Each row comes from the steps of one walk. Every step used is in the known rows, and no mark comes twice. Write the walk behind each row, first mark first.
In the rows, zero is written as 128.
Known rows
f/r/n/x/j: [134 108 138 159 120 139 127 110 144 124 131  95 120 153 149 159 159 125
 115 178 130 168 119 132 168 118 129 120 113 180 152 111 106 130 122 124
 142 117 112 129  81 171 117 112 119 110  72 114 135 116 143 119 121]
r/n/j/t/f: [155 136 163 126 151 134 137 131 134 121 125 106 128  94 131 115 142 105
 135 142 136  82 132 113 140 136 162  68 128  98  94 137 148 153 129 134
 173 132 126 133 154 148 119 108 123 149 127 103 126 179 126 125 120]
t/f/r/n: [135 130 121 131 123 132 122 137 138 104 129 120 131 155 140 127 202 124
 145 128 153 126 130 125 121 136 145 142 117 115 149 120 140 122 127 124
 183 130 136 148 108 109 126 126 122 137 101 186 143 141 132 114 145]
f/t/j: [119 132 105 155 141 146 138 121 111 129 139 153 124 162 144 128 160 141
 131 133 128 111 128 127 101 138 107 158 136 125  98 165 111 110 115 121
 114 150 150 116 172 108 154 184 121 137 138  93 123 144 125 132 130]
x/j/t/f/r: [151 142 111 123 126 135 152 115 130 106 156 169 126 128 140 140 138 111
 130 113 121 133 119 145 121 144 122 158 140 151 127 140 139 134 143  97
 123 128 128 174 151 135 146 157 116 138 119 150 114  98 116 145 115]
x/n/f/r: [113 113 139 131 119 116 130 136 127 114 124 148 132  93 102 103 132 124
 122 117 133 147 139 133 123 106  94 129 119 179 181 132 119 114 138 129
 114 139 123 137  83 142 125  65 131  89 119 146 143 105 137 127 123]
f/t/j/n/x: [133 126 123 151 135 146 136 120 116 142 118 143 120 156 128 139 116 143
 107 138 132 118 118 125 117 127 118 152 154 137 111 127 116 134 103 116
 115 126 126 124 160  90 153 181 128 132 137 109 121 117 120 138 122]
t/j/n: [113 147  90 124 147 130 116 123 126 147 130 117 117 115 133 150 101 132
 133 129 137 125 125 136 108 137 135 186 124  96 130 159 132 132 112 136
  90 106 127 118 131 124 152 155 124 128 153 126 132 100 123 149 131]
j/x/n/f: [127 117 144  97 122  98 115 132 140 127 132 143 134  90 126 104  68 121
 122  68 143 150 126 137 117 101 160  79 138 142 155 106 140 118 151 125
  91 106 147 109 111 116 113  69 141 134 136 111  98  80 124 113 137]
j/x: [119 134 113  95 118 100 110 121 129 136 154 116 135 124 171 110  91 137
 146  92 134 160 111 139 123 127 202 127 127  90 106  93 133 103 136 134
  82 114 167  95 124 120 118 132 137 163 136  83 100  86 125 111 148]
t/j/n/f: [114 157 105 115 141 129 114 126 126 144 118 147 125 119 104 138 112 130
 126 123 136 116 127 124 111 126 111 163 132 103 139 164 130 150 127 117
 108 106 121 141 143 118 144 149 124 111 163 152 120 123 121 143 131]
f/r/n: [120 117 119 148 125 117 117 116 131 110 146  85 117 131 153 143 171 134
 142 173 127 144 131 132 147 128 175 157  98 125 135 132 112 103 112 141
 142 119 138 108  73 158 139 120 119 134  86 117 152 142 154 123 132]
t/f: [125 140 117 108 121 121 126 150 121 124 127 153 146 154 138 110 171 122
 151  72 143 124 134 126 100 145 101 143 123  85 121 109 148 110 137 132
 151 156 143 144 140  93 111 130 137 144 146 177 130 124 110 114 154]
t/j: [ 95 143  83 133 149 146 119 126 126 145 134 124 127 141 147 146 150 135
 142 126 147 133 129 133 105 143 114 155 111 104 123 174 118 126 124 136
  97 139 144 114 150 145 124 160 123 123 152 112 123 132 125 131 144]
t/n/j: [ 96 132 100 127 138 143 148 138 143 136 101  82 137  90 113  91 146 133
 131 123 115 117 156 123 131 138 114 177 123 133 142 141 139 132 104 162
 125 142 129 121 149 133 113 160 121 125 156 134 139 154 136 128 145]
r/n/f/t/j/x: [149 125 156 133 140 133 117 124 135 113 120 140 126 140 122 131 131 127
 115 120 141 100 138 114 117 101 155  48 132 115 113 148 122 158 136 113
 144 104 144 107 141 114 137 114 123 132 131  83  97 192 131 115 122]
x/n/j/t/f/r: [136 126 140 135 144 136 151 135 138 119 133 124 129  80 117  94 130 103
 121 135 138 112 131 132 129 130 142 135 144 184 165 144 139 129 130 123
 142 134 116 168 142 140 127  86 121 125 118 153 145 101 126 139 118]
f/r: [100 126  90 133 114 120 126 115 122 117 149 115 126 143 157 116 171 144
 154 163 122 164 122 137 137 134 148 226 111 128 138 121 109  81 117 131
 122 140 151 124 100 149 139 152 122 132 101 134 150 109 143 127 141]
f/r/n/x: [124 107 142 147 121 131 116 119 138 128 123  90 120 143 155 140 167 139
 121 183 131 159 115 125 163 115 156 120 110 150 145  93 105 122 113 134
 152 122 127 117  73 157 113 117 124 120  76 108 142 136 146 113 133]
n/x/j/t/f/r: [145 120 146 125 119 147 143 122 137 141 124 163 137 165 140 135 147 119
 108 138 136 161 103 130 150 131 111 114 153 187 140  79 128 151 141  96
 142 139 107 171 146 140 105 155 128 117 111 138 107  88 109 124 122]
n/r: [ 95 107 121 132 121 128 111 142 120 157 135  96 132 167 130 145 123 152
 147 154 124 133 120 121 140 139 129 118 120 115 128 124 107 107 143 143
 145 159 134  99 119 151  94 100 152 138 123 166 158 135 138 109 141]
x/j/n/f/r: [144 153 120 127 107 118 143 111 130 114 143 160 125 113 111 131  92 117
 127 137 110 152 130 143 136 119  64 195 132 166 141 139 125 126 135 107
  91 103 104 156 124 144 155 129 112 103 117 163 126  65 126 150 110]
r/n/x/j/t: [158 105 174 136 133 132 123 120 134 141 119 110 121 123 141 160 100 111
 103 130 131 135 120 126 156 124 129  15 118 141 107  91 126 165 133 130
 135 126  98 114 107 154 115  97 135 118 110  70 109 134 126 127 110]
t/n: [ 96 114  87 120 132 126 122 145 127 131 104  87 130 102 119 113 138 144
 128  89 112 132 154 134 107 141 142 156 108 108 146 126 144 118 110 171
 104 136 135  98 103  98 129 149 136 123 160 115 137 150 135 130 150]
f/t/n/x/j: [132 102 132 155 122 149 153 132 128 134 105 134 133 153 115 119 134 143
  94 107 110 132 143 131 126 126  91 118 146 177 130 108 129 132 106 133
 124 145 118 122 147  86 129 173 126 115 132  95 119 133 122 127 125]
r/n/j/t: [147 126 162 131 151 132 132 122 130 122 134  95 121  88 136 126 117 112
 135 158 120  88 129 116 151 134 167  67 119 104  88 141 132 142 121 140
 145 126 125 120 137 163 126 107 121 144 125  66 133 180 135 134 110]
j/n: [127 135 111 109 115  91 115 132 109 133 133 115 123  90 129 126  72 134
 140 119 114 132 125 138 119 136 130 169 119  73 108 102 142  96 113 155
  73 115 120 113  91 103 155 124 140 135 142 118 150  86 131 149 128]
t/j/n/r: [108 135  91 135 145 133 111 130 129 160 127 102 115 134 118 171  97 144
 125 158 140 124 114 128 121 135 136 147 132 116 146 167 119 139 125 131
 127 107 119 116 135 126 135 138 135 131 144 175 147 115 129 136 131]

Write each row's walk
[110 155  94 123 141 128 122 118 132 135 121 143 119 126 111 125 134 137
 123 151 135 131 124 127 113 121 126 196 135 127 160 169 125 141 118 110
 116  97 127 142 136 122 149 155 115 111 141 168 130 117 127 144 128]	t/j/n/f/r
[ 86  96  98 125 128 130 119 151 135 152 103  64 129 134 106 130 123 158
 124 121 113 128 142 126 126 138 149 123 120 131 167 136 130 128 124 165
 153 142 128  94 100 107 103 126 146 124 145 179 156 165 142 113 147]	t/n/r
[122 108 121 154 144 143 131 126 132 138 140 116 118 158 137 147 105 144
 108 121 143 119 121 132 110 116 161  99 157 169 141 167 105 126 131 111
 127 120 148 102 168 108 139 136 135 148 130 129 118 118 128 119 129]	f/t/j/x/n/r
[142 135 123  92 129 106 129 136 109 119 136 163 131 124 136 108 149 121
 145  81 132 100 115 127  96 150 187  98 140  73 105 113 159 122 139 120
 135 153 144 146 142  87 138 155 141 162 159 112 116 149 110 132 128]	j/t/f
[167 111 173 130 132 140 126 130 140 134 113 124 128 139 133 164 118 106
 102 120 143 127 124 122 145 129 127   4 130 141 109  91 140 175 137 125
 159 128  98 137 115 130 107 101 135 121 113  99 107 139 116 119 117]	r/n/x/j/t/f
[119 142 129 135 130 143 135 130 116 121 119 193 138 167 103 106 166 139
 128 120 127 107 133 113 103 114  82 136 144 129 114 158 111 135 134 102
 139 149 143 131 175 106 133 160 121 110 153 121 105 176 117 122 124]	n/f/t/j
[135 127 120 139 117 119 133 121 128 145 146 114 121 127 120 172  48 128
 125 144 111 139 124 144 142 136  64 148 130 152 129 137 124 122 133 130
 102 115  95 134 129 145 137 114 133 125 119 170 147  63 130 145 117]	x/j/n/r
[105 117 105 128 151 136 112 128 150 157 139  96 122 132 141 165  87 133
 113 117 161 142 119 138 118 117 176  82 134 154 175 164 119 144 141 125
 117 102 141 104 141 138 109  91 136 139 133 145 118  88 128 117 142]	t/j/x/n/r
[144 158 131 118 114 115 136 119 124 122 135 167 130  97 106 133  66 113
 125 112 112 137 133 141 127 124  39 162 129 145 123 134 134 130 139 121
  77 108 101 149 133 135 142 122 120 104 140 138 119  72 120 152 112]	x/j/n/f
[139 133 158 129 143 131 124 121 149 130 136  78 127 107 152 127 102 115
 134 143 138 120 133 119 156 122 168  80 120 109  99 124 131 138 122 143
 136 107 140 103 143 166 110  94 122 159 109  81 117 140 137 116 129]	r/n/j/x
[125 132 143 123 110 126 135 131 104 115 121 195 145 154 104  86 151 140
 133 109 111 112 139 114 108 113  84 138 140 113 100 130 117 112 135 107
 125 161 151 124 151 102 127 149 132 118 149 113 113 173 121 122 124]	n/f/t
[131 137 155 142 143 139 127 129 138 126 127  81 129 110 138 126 134 112
 140 154 130 107 138 116 153 131 116  90 103 107  96 136 126 136 119 156
 146 135 123 112 135 174 110  97 122 133 116  85 143 167 139 123 130]	r/n/j
[137 124 106 121 135 128 147 122 127 125 138 130 120  85 121 138  95 119
 114 101 104 123 135 147 121 143 131 127 128 150 123 148 147 141 134 133
  91 123 118 136 142 133 151 161 122 126 150  90 112 115 122 154 112]	x/j/t/n
[125 152 131 118 141 134 152 120 122 136 146 128 133  93 140  88 127 119
 148 153 115 104 117 122 140 143 145 157 143 114  89 137 133 127 127 127
 117 148 136 144 183 166 122 154 121 147 148  94 127 144 122 139 115]	n/j/t
[106 140 124 119 108 122 124 122 120 113 128 161 141 148 119  82 180 141
 147 146 122 146 131 120 127 117 106 190 124 131 151 125 109 106 140 106
 127 142 147 136 116 142 114 131 120 105 125 159 127 146 134 116 135]	n/f/r
[120 123 123 117 116 103 110 141 113 154 133  92 118 119 114 149  63 149
 132 153 112 128 117 129 135 134 142 137 132  97 130 116 125 106 126 147
 119 118 112 106 101 114 129 106 152 139 129 177 166 104 137 134 127]	j/n/r
[145 127 141 139 118 148 134 132 152 114 118 137 135 171 137 137 190 116
 124 129 151 148 127 126 140 127  99 117 130 166 165 100 133 144 136 111
 191 126 111 168 120 127 111 119 120 121  82 179 127 120 122 109 136]	t/f/r/n/x/j
[147 104 169 148 126 141 122 125 139 143 113 106 129 126 137 164 105 114
 109 131 132 150 128 127 160 121  84  30 110 149 112  91 122 157 126 143
 135 127  99 111  98 161  99  91 131 105 101  71 120 123 129 121 121]	r/n/x/j
[145 133 116 121 129 125 147 112 117 122 161 150 124 107 139 143  96 113
 132 114 109 129 121 147 127 144 111 126 124 140  95 146 134 124 144 117
  76 139 125 141 148 157 145 149 124 133 138  79 112  94 117 153 107]	x/j/t
[129 122 143 138 115 143 135 124 133 157 118 145 142 153 145 145 114 124
 114 126 129 174 114 133 156 128  47 108 130 171 118  74 113 140 135 125
 109 152 105 137 137 164  91 127 133 100 118 108 110  69 114 119 131]	n/x/j
[139 146 132 125 128 138 129 127 156 106 135 116 134 154 149 108 181 115
 139 137 154 128 125 122 138 124 166 141 137 135 152 125 143 129 129 112
 192 106 146 156 145 124 114 132 114 155  96 180 125 124 129 104 144]	t/f/r/n/j/x
[150 125 131 110 132 116 127 129 120  99 141 141 120 127 137 116 173 122
 136 119 133 103 112 125 117 142 224 106 131  99 123 122 146 134 134 112
 161 128 139 150 120  99 152 148 130 158 127 135 128 165 124 132 119]	j/t/f/r/n
[129 145 134  93 108  93 119 135 111 132 116 163 130  97  97 105  84 131
 133 110 112 121 131 123 115 122 106 163 132  84 120 104 139 118 126 134
  92 116 119 125 110 101 142 116 136 116 154 140 132 117 124 139 120]	j/n/f
[132 123 159 124 127 112 106 136 126 117 112 128 133 115 113 125 136 121
 135 111 127 113 143 113 129 115 109  56 100  90 101 123 128 142 138 139
 138 136 130  99  97 140 114  79 133 116 132  93 125 185 135 117 127]	r/n/f
[128 146 125 108 107 101 119 123 117 120 124 150 125 104 104  96 105 138
 132 145 112 137 128 129 128 119 130 205 135 114 144 105 130 107 123 120
 104 101 124 140  95 109 148 128 127 116 131 168 142 106 135 140 121]	j/n/f/r
[146 117 168 138 125 125 122 132 115 105 117 139 130 130 109 122 142 127
 127 119 116  97 146 111 124 110 113  57 116 107  96 134 123 135 131 128
 145 142 132 108 118 111 131  98 130 120 127  83 121 198 135 119 118]	r/n/f/t
[110  91 119 150 125 141 139 145 119 133 115 102 126 161 107 119 143 161
 114 122 102 106 140 123 115 131 133 133 139 141 133 141 116 106 114 142
 147 153 136 100 143  80 133 155 142 143 134 145 148 177 137 116 134]	f/t/n/r
[146 139 144 112 109 102 130 131 101 120 121 175 127 108  95  97  92 136
 123 116 107 108 131 122 113 117 105 162 146 101 111 112 134 110 123 121
 102 118 122 130 128  77 161 135 135 123 152 136 129 129 124 143 113]	j/n/f/t
[136 144 128 140 129 139 135 134 147 107 129 122 135 155 137 112 210 117
 146 144 146 121 135 119 135 134 127 158 127 136 148 132 138 127 122 120
 201 128 135 163 134 131 115 126 113 140 101 196 142 142 129 115 142]	t/f/r/n/j
